What can hang from each mark:
W: F L
X: U
L: B W
U: B
G: B Q
V: Q
F: Q W
B: G L U
Q: G

Each row was made from one small tree. The marks that hang from a mark follow it in brackets, in alphabetical order. Every link used is in the known rows. Write each row's tree.
Known rows:
V(Q(G(B(L(W) U)))): -22.2  -1.8  -4.3  -5.2  35.2  -0.1 -17.0  10.9 -91.1  22.4   2.8 -32.3 -23.5  -8.9  17.3 -10.8  26.8   8.8  39.1  22.7   1.2  40.0  34.3
U(B(G L(W))): -32.6 -10.9  -7.3   8.8  24.5  11.4   5.6  -1.3 -51.8  16.3  -3.3 -36.3 -15.0 -19.3   4.8 -11.7 -12.3  19.0   1.7  33.4 -23.1  20.2 -13.9
G(B(L(W(F)) U) Q): -31.0   4.8 -17.6  -0.9  25.4  -6.9 -27.8  -6.8 -60.4   4.2   4.1 -43.4  23.9  12.0  -0.8 -10.4  20.3  30.5  58.0  28.0 -12.1  25.3  10.4
L(W): -23.9 -16.5   2.1   2.2  20.2  17.1  -5.8   6.1 -23.9  17.6  -7.8 -15.8  -5.8   1.3   5.8 -15.9   4.4  19.1  19.7  23.1 -16.6  19.9  16.3
F(Q(G(B)) W): -31.4 -16.4  18.3  -6.2  31.4  -8.1  -7.8  12.2 -11.8   8.3   3.5   5.2 -54.8  -7.4  18.5  -2.5   7.2  49.9  34.2  45.0 -15.6  20.4  17.0
X(U(B(L(W)))): -45.3  -6.0 -10.3   5.0  24.1   5.5  -1.3  -3.6 -68.2  25.0  10.4 -22.3 -12.6 -12.1   4.9 -26.6   0.2   7.2  35.8  28.6 -33.7  25.9  12.1
G(B(L(W(F(Q))) U)): -29.3   1.8 -24.5   0.9  23.7 -11.4 -29.3   4.2 -63.5  14.9   2.1 -28.6  -3.8   7.3  14.9  -7.3  17.1  42.7  64.6  28.9  -7.3  15.4   7.4
X(U): -38.9 -17.3  -8.7  -2.4  26.0  16.5  -4.4   4.0 -13.8   7.2   2.3  -3.1 -17.1  -3.6   4.7 -24.0   7.2  11.0  24.3  18.9 -28.9  19.2  22.3
B(G L(W(F))): -24.6 -10.7 -10.0   4.6  19.8  12.1 -16.9  -3.6 -39.4  13.3  -9.3 -41.0   3.6 -11.4  -1.5  -0.7 -13.1  25.4  18.4  25.2 -27.6  19.2 -10.4
Q(G(B(L(W(F)) U))): -23.4   3.1 -17.8  -6.4  29.0  -5.4 -19.6  11.9 -69.3  23.5   8.1 -44.7 -12.5  -5.5   9.5  -8.2  24.6  26.9  55.4  19.9   0.9  27.3   9.2
X(U(B(G L(W)))): -43.9  -8.3 -12.7   7.8  26.1   8.4   1.4  -0.4 -59.2   9.8   6.0 -23.3 -13.9 -21.3   3.3 -21.1  -7.9  11.1  23.9  29.2 -47.5  21.1   6.1
L(B(G(Q) U) W(F)): -24.6  -3.7  -8.3   0.8  24.4  13.7  -2.3  -3.1 -50.1 -12.9 -12.2 -38.0  25.6   1.7  -4.5  -1.7  -3.0  31.0 -28.8  22.8  -8.9   1.4   8.2
Q(G(B(U))): -24.1  -7.1 -14.4 -10.7  36.0   5.7  -1.4  19.7 -29.6   7.0   4.9 -17.4 -31.9  -4.7  16.9 -17.3  31.4  26.0  25.9  20.2   9.5  23.9  14.1
L(B): -30.5 -13.0   0.0  -0.3  28.6  29.1   4.8  -2.8 -21.5  17.2  -2.8 -22.2 -24.1  -2.6   9.4 -10.2  -4.3  19.2 -35.3  26.1 -10.5   4.3   8.8
U(B(G L(W(F)))): -31.4  -7.7 -11.3   6.3  20.0   4.1   6.9  -4.5 -49.7  15.0   0.9 -45.6  -3.1 -15.8   1.2  -5.1 -19.7  26.2  19.6  32.0 -21.9  11.8 -27.1
V(Q(G(B(U)))): -21.1 -11.3  -2.0 -10.4  36.6   0.4   2.9  17.0 -50.0   6.3   3.9 -15.5 -34.8  -3.7  20.8 -13.4  24.0  13.6  21.4  22.0  12.0  27.3  20.3
V(Q): -25.2 -23.7   7.4  -0.7  24.6  16.4   4.6   1.1 -24.3  10.4  -9.1  -9.5 -21.3   0.3  10.2 -10.4  -9.5  10.2  -2.6  26.1  -5.8  22.2  12.6
W(F(Q) L(B(U))): -35.8  -0.5 -28.4  -0.1  25.5   7.7  -8.7  -3.1 -55.1  12.1 -11.1 -17.5 -28.5   6.0  10.0 -14.7   8.0  35.5 -32.2  22.3  13.9  -4.4 -25.6
U(B(G(Q) L(W(F)))): -34.7 -11.2  -4.3   5.1  19.2   1.6   7.9 -14.9 -48.6  -2.1  -4.0 -43.8  22.1  -5.7  -4.9  -2.3 -25.0  30.7   9.0  39.7 -23.5  19.6 -22.8
F(Q(G) W(L(B))): -38.7 -12.7  11.7  -2.7  32.1  11.5  -8.1  -1.4 -46.0  20.8 -10.2  -0.1 -67.4 -13.2  10.2  -8.5  -1.4  37.7 -48.6  41.6  -4.8  12.2  -6.7
W(F(Q) L(B(G U))): -34.4  -0.8 -30.5   1.8  27.8  12.0  -8.8  -1.4 -47.5   1.1 -15.9 -20.6 -28.9  -4.8   8.5 -10.1  -4.4  39.0 -45.4  23.0   1.7 -10.5 -31.3
Q(G(B)): -25.5 -13.8   4.8  -9.1  34.0   8.9   6.0  13.4 -11.0  12.2   7.8 -18.4 -35.5  -2.4  16.7 -11.9  11.1  25.9  32.2  30.0 -14.6  25.1  12.1
X(U(B(G L(W(F))))): -42.6  -8.7 -16.0   5.3  22.4   0.7   3.4  -3.1 -59.8  10.5   9.6 -35.5  -1.8 -18.4  -0.9 -15.8 -17.3  17.6  37.7  27.3 -43.9  14.0  -7.9
U(B(G(Q) L(W))): -34.5 -12.4  -2.2   7.1  24.0   9.6   5.3 -13.3 -49.3  -2.0  -8.7 -33.6   8.9  -9.0  -0.3  -9.8 -14.0  24.3  -4.5  42.3 -24.3  26.9  -9.4
L(B(U) W(F)): -23.0   0.4 -13.0  -0.2  22.6  12.5  -6.4   6.6 -58.7  17.3  -3.1 -37.5   4.2   1.5   3.0  -9.3  10.9  24.8 -10.4  13.5   2.7  -0.4   7.4

Which tree is each row?
-23.6 -21.4   1.3   1.1  12.9  -4.7  -8.3   2.8 -25.1   8.2 -10.2 -11.8   0.5  10.4  11.3  -4.6 -12.6  41.8  34.5  29.9 -13.2  10.2   1.3 | L(W(F(Q)))
-31.7  -4.3 -13.8  -4.2  31.8   5.7  -9.6   1.9 -20.6 -11.2  -0.4 -14.6   1.6  12.6   7.0 -16.9  26.1  29.3  30.3  26.9  -3.2  19.4  16.3 | G(B(U) Q)
-25.4  -4.1 -21.4   2.4  21.5   6.2 -21.3  -8.3 -56.3  -7.1 -15.3 -38.4  31.0  -3.8  -8.9  -3.1   4.6  29.8   6.8  21.9  -7.4  23.2  -3.9 | B(G(Q) L(W(F)) U)
-37.7  -1.7  -9.5  -5.8  35.3 -10.4 -24.2  15.3 -45.5  11.9  -0.5   6.6 -65.4  -8.6  14.1 -17.3  32.7  43.0  26.5  35.2   1.6  21.4  -1.1 | F(Q(G(B(U))) W(L))
-40.4   5.5 -15.6   4.7  33.7  26.9 -21.6   3.1 -48.5   6.8 -10.5 -16.5 -49.3 -23.9  -4.2 -15.1  12.3  22.4 -53.4  26.2 -10.3  -2.2 -11.1 | F(W(L(B(G U))))
-27.9 -19.8  -1.4  -0.8  19.1 -11.7  12.0  -3.0 -64.8  23.2  -2.0 -28.0 -15.9  -6.7  16.0  -3.5 -10.6  41.1  14.6  38.8   2.8  24.9 -22.4 | U(B(L(W(F(Q(G))))))
-37.6  -3.4 -10.7  -0.5  25.7  19.7  -3.0  -9.4 -36.1  23.8  -1.2 -33.3 -28.3   2.2   1.2 -15.1 -10.9  18.8 -26.3  23.9 -12.4   0.3 -27.6 | W(F L(B))
-30.7  -5.5 -22.1  -7.1  28.9   6.2  -2.7   0.8 -63.9  16.7 -12.2 -20.3 -37.9  -1.5  13.9 -11.7  12.7  35.4 -44.0  23.3  25.2   5.5 -25.2 | W(F(Q(G)) L(B(U)))
-30.4  -5.8 -13.5  -0.1  32.3  29.4   0.6  -4.7 -33.3 -18.3 -16.1 -23.9   2.9  -5.1   1.1  -6.4   6.1  26.0 -61.9  25.8  -3.0   6.2   8.3 | L(B(G(Q) U))
-46.0 -12.2  -5.6   6.7  26.6   7.4   1.5 -13.1 -57.7  -6.5   1.1 -23.4  13.7 -11.6  -3.2 -20.4  -9.2  14.2  17.8  37.6 -46.2  28.6   8.6 | X(U(B(G(Q) L(W))))
-23.5  -1.1 -13.4   4.2  29.2  26.7  -5.9  10.4 -52.9   4.2 -11.6 -29.2  -7.8 -13.0   7.0 -12.1  10.7  22.8 -36.8  16.8 -11.8   1.2  18.1 | L(B(G U) W)
-29.8   7.4 -23.1   2.9  30.4   3.7 -28.4   7.4 -62.5  22.4   6.3 -30.9 -10.4  -2.2   9.9 -17.9  31.6  20.3  51.8  19.7 -14.1  27.1  23.6 | G(B(L(W) U))
-25.2  -7.8 -26.1   1.8  17.2  -1.5 -25.7  -0.6 -65.1  16.6 -12.9 -23.2   3.2   2.3   8.2  -6.2  14.8  38.8  24.9  20.2   8.9  19.8  -2.1 | B(L(W(F(Q))) U)
-26.4 -13.9 -17.0  -0.6  27.5  19.7  -1.8   1.6 -16.2 -21.8 -18.3 -12.9  10.3  -1.5  -1.3 -11.8  13.5  27.7 -24.3  21.9   2.2  19.5   3.4 | B(G(Q) U)
-24.3  -6.0  -7.0   3.2  29.6  23.9  -4.5  -1.2 -52.3 -14.5 -16.2 -25.8  15.7  -1.4   0.5  -8.6   5.2  24.5 -40.8  24.3 -12.2   9.8  24.3 | L(B(G(Q) U) W)
-20.5 -11.0 -17.7  -5.0  21.9  -4.2 -18.0   3.9 -73.6  19.0 -13.5 -24.2  -7.5  -4.7  12.2  -4.6  17.3  38.9  15.1  21.0  19.3  28.0  -0.8 | B(L(W(F(Q(G)))) U)
-27.3  -9.1  -9.1   2.9  17.2  10.2 -19.4  -6.2 -46.0  26.0  -4.2 -39.0   2.9  -1.6  -0.4  -6.4  -3.5  22.4  31.8  23.6 -16.7  21.0  -1.5 | B(L(W(F)))
-51.4 -13.7 -13.1   2.8  29.0  10.6   8.6 -15.7 -38.5 -12.9   1.8 -18.7  -1.9 -14.3  -2.5 -17.6  -9.5  16.8   3.1  37.7 -37.1  25.9  -3.3 | X(U(B(G(Q) L)))
-34.1 -10.7  -6.3   6.1  22.4  10.4   2.6  -5.0 -55.8  30.1   2.4 -30.1 -12.5  -9.5   7.5 -16.8  -2.4  17.3  14.0  32.3 -12.7  24.7  -5.8 | U(B(L(W)))
-34.8  -0.8  -8.7  -5.3  34.6  -8.0 -26.8   8.3 -54.3  13.6   0.2  -5.4 -53.3 -16.1  15.8  -3.2  32.8  47.0  24.3  37.9   6.6  28.1  15.2 | F(Q(G(B(L U))) W)
-44.0 -14.9 -11.5   1.9  27.8  13.3  21.8   5.8 -19.4  -4.6   6.0  -8.8 -22.5 -17.2   5.8 -23.4 -12.5  16.6  10.6  28.2 -35.2   9.2  -5.3 | X(U(B(G)))
-30.5  -3.2  -4.6   3.5  28.2   8.6 -23.8  -0.7 -44.2  25.3   7.2 -32.0 -14.9  -0.7  10.7 -13.5   9.7  20.3  56.4  30.9 -33.0  28.1  21.9 | G(B(L(W)))
-38.5  -8.3  -3.5   2.1  32.4  28.1  -2.6 -15.4 -26.7  -5.0 -15.9 -24.8 -16.0  -2.5  -2.3 -13.6 -14.0  19.5 -57.2  33.8 -25.8  10.5 -13.9 | W(L(B(G(Q))))
-25.6  -5.6 -10.7  -8.1  37.3   3.4 -11.3   6.7 -72.0  16.9   2.8 -26.9 -33.3 -11.8  18.8  -8.7  23.4  10.7  21.7  22.3  13.1  37.1  18.6 | V(Q(G(B(L U))))
-33.3   5.1 -29.1  -0.9  34.0  10.5 -22.6   2.6 -43.9  17.5   5.0 -28.9 -22.7  -4.5  11.8 -17.7  29.4  21.1  33.2  21.5  -2.1  24.2  10.1 | G(B(L U))
-46.3 -19.6  -4.2   1.2  28.5   8.2  23.6  -6.2 -18.7 -22.5   1.7  -7.5   1.1  -7.3  -1.0 -20.5 -14.2  19.5   0.0  35.1 -37.3  16.1  -0.2 | X(U(B(G(Q))))
-39.2  -9.9   7.5  -5.3  33.5  -7.0 -16.8   8.1 -26.9  16.1   0.4   7.2 -69.0  -7.3  13.4 -12.3   8.7  44.4  32.4  46.1 -18.6  20.9  -4.5 | F(Q(G(B)) W(L))
-39.4 -13.3  -8.2   4.2  26.5  17.1  11.3 -16.4 -28.9  -5.0  -7.9 -27.9  -0.4 -11.8   0.9  -8.4 -15.4  25.0 -22.7  41.2 -14.5  25.7 -20.1 | U(B(G(Q) L))
-35.1 -21.3  -0.5   2.0  26.2  12.5  26.2  -7.1  -7.8 -15.5  -8.6 -17.5  -2.9  -4.8   2.5 -11.3 -20.3  28.4 -21.1  40.1 -14.7  15.9 -18.9 | U(B(G(Q)))
